Each row was made from one path, in order. Every step used is in the known rows, and no mark comes twice. Write each row's path.
Known rows:
lipes-keked-tekivit-busuz-bunum: .23  .09  -.22  .10  .16  .37  -.02  -.08  .04  -.06  .10  -.04  -.25  .47  .10  -.05  .15
lipes-keked: .10  -.07  .02  -.14  .13  .09  .01  .03  -.15  -.24  .10  .21  .24  .42  .11  -.16  -.08
demitu-lipes-tekivit-busuz: .15  -.15  -.01  -.11  .07  .08  -.05  .20  .06  -.09  -.06  .27  .23  .31  -.06  .26  .13
keked-lipes-demitu: -.10  .22  .10  -.09  .07  .08  .01  .04  .04  -.28  -.06  .02  .18  .15  .28  .12  -.12
leko-keked: .14  -.16  .25  .34  -.06  -.11  -.21  .25  -.05  -.04  .20  .16  -.09  .06  .23  -.39  -.05
tekivit-keked: .30  .07  .28  .28  .11  -.04  .13  .35  -.01  -.14  .06  .23  .03  .44  .10  -.25  .10
keked-lipes-tekivit: .02  .26  .10  -.10  .08  .23  .04  .00  .08  -.20  -.13  .08  .13  .03  .06  .15  .04
leko-keked-lipes: -.07  .00  .31  .28  -.11  .01  -.18  .10  .06  -.08  .09  .05  -.19  -.09  .21  -.21  -.02
leko-keked-tekivit: .14  .00  .26  .52  -.09  .07  -.17  .20  .03  -.01  .10  .06  -.32  -.17  .23  -.25  -.02
lipes-demitu: .12  .03  .03  -.05  .14  -.04  -.04  .22  -.09  -.25  .06  .15  .30  .34  .33  -.05  -.15
busuz-bunum: .28  -.07  -.11  .15  .20  -.19  -.09  .03  .10  -.19  .10  .04  .08  .36  .07  -.60  .07
bunum-busuz-lipes-keked: .06  .01  -.24  -.21  .36  -.12  -.11  -.29  -.16  -.18  .08  -.29  .13  .42  .09  -.02  -.09
tekivit-busuz: .38  -.04  .05  .19  .06  .01  -.10  .36  .07  -.07  .01  .21  .04  .49  .10  -.19  .11
tekivit-keked-lipes-busuz-bunum: .10  .32  .08  .08  .18  .14  .07  -.19  .15  -.12  -.02  .05  -.17  .41  .15  -.06  .23
busuz-lipes: .30  -.05  -.10  .03  .15  -.31  -.12  .03  .04  -.16  .08  .09  .16  .36  .02  -.01  .04
bunum-busuz-lipes: .19  .02  -.16  .01  .32  -.30  -.15  -.13  -.01  -.15  .01  -.29  .14  .28  .06  -.18  -.08
keked-lipes: .01  .13  .21  .09  .04  .00  .00  .07  .15  -.26  -.11  .10  .13  .07  .06  -.16  -.03

Which path is each row?
.06  -.17  -.14  -.12  .16  -.21  -.15  -.23  .16  -.20  -.02  .25  .28  .27  .00  -.20  .05
demitu-lipes-busuz-bunum
.03  -.17  .06  -.13  .08  -.17  -.13  -.06  .10  -.23  -.11  .41  .42  .18  .02  -.01  -.04
demitu-lipes-busuz
.09  .09  .02  .05  .10  .26  .06  -.03  -.05  -.20  .02  .14  .02  .19  .10  -.01  -.05
lipes-keked-tekivit
.29  .03  .01  .48  -.06  .06  -.28  .14  .07  .15  .16  -.08  -.53  .12  .18  .16  .16
leko-keked-tekivit-busuz-lipes
.06  .15  -.24  -.06  .33  .01  -.07  -.34  -.09  -.13  .02  -.37  -.03  .24  .08  .10  -.07
bunum-busuz-lipes-keked-tekivit
.09  .24  .35  .23  .07  .08  .17  .19  .09  -.16  -.05  .11  -.06  .29  .07  -.05  .10
tekivit-keked-lipes
.15  .26  -.14  -.04  .14  .33  -.04  -.08  .17  -.06  -.06  -.08  -.14  .32  .05  .12  .25
keked-lipes-tekivit-busuz-bunum
-.09  -.31  .06  -.21  .09  -.07  .00  .01  -.06  -.28  .05  .31  .40  .32  -.04  -.01  -.09
demitu-lipes-keked
.11  .27  .04  -.06  .06  .36  -.01  .10  .11  -.09  -.14  .06  -.04  .23  .07  .29  .16
keked-lipes-tekivit-busuz
.08  -.07  .19  -.03  .11  .03  .12  .20  -.02  -.15  -.02  .29  .23  .28  -.07  .21  .11
demitu-lipes-tekivit-keked
.31  .23  -.20  .17  .11  .12  -.10  .10  .07  -.01  .00  -.09  -.21  .37  .22  .47  .10
keked-tekivit-busuz-lipes-demitu
.16  .10  -.20  -.05  .17  .05  -.03  -.20  -.04  -.14  .08  -.01  -.02  .30  .03  .30  .04
busuz-lipes-keked-tekivit
-.02  .31  .27  .08  .10  .15  .17  .17  -.01  -.19  -.01  .03  -.03  .36  .28  .20  .03
tekivit-keked-lipes-demitu
.30  -.04  -.25  -.13  .16  .05  -.13  -.01  -.06  -.04  .14  .07  -.03  .73  .06  .29  .17
tekivit-busuz-lipes-keked
.09  .10  -.24  -.14  .37  -.23  -.15  -.14  -.13  -.17  .05  -.36  .18  .36  .27  .08  -.15
bunum-busuz-lipes-demitu
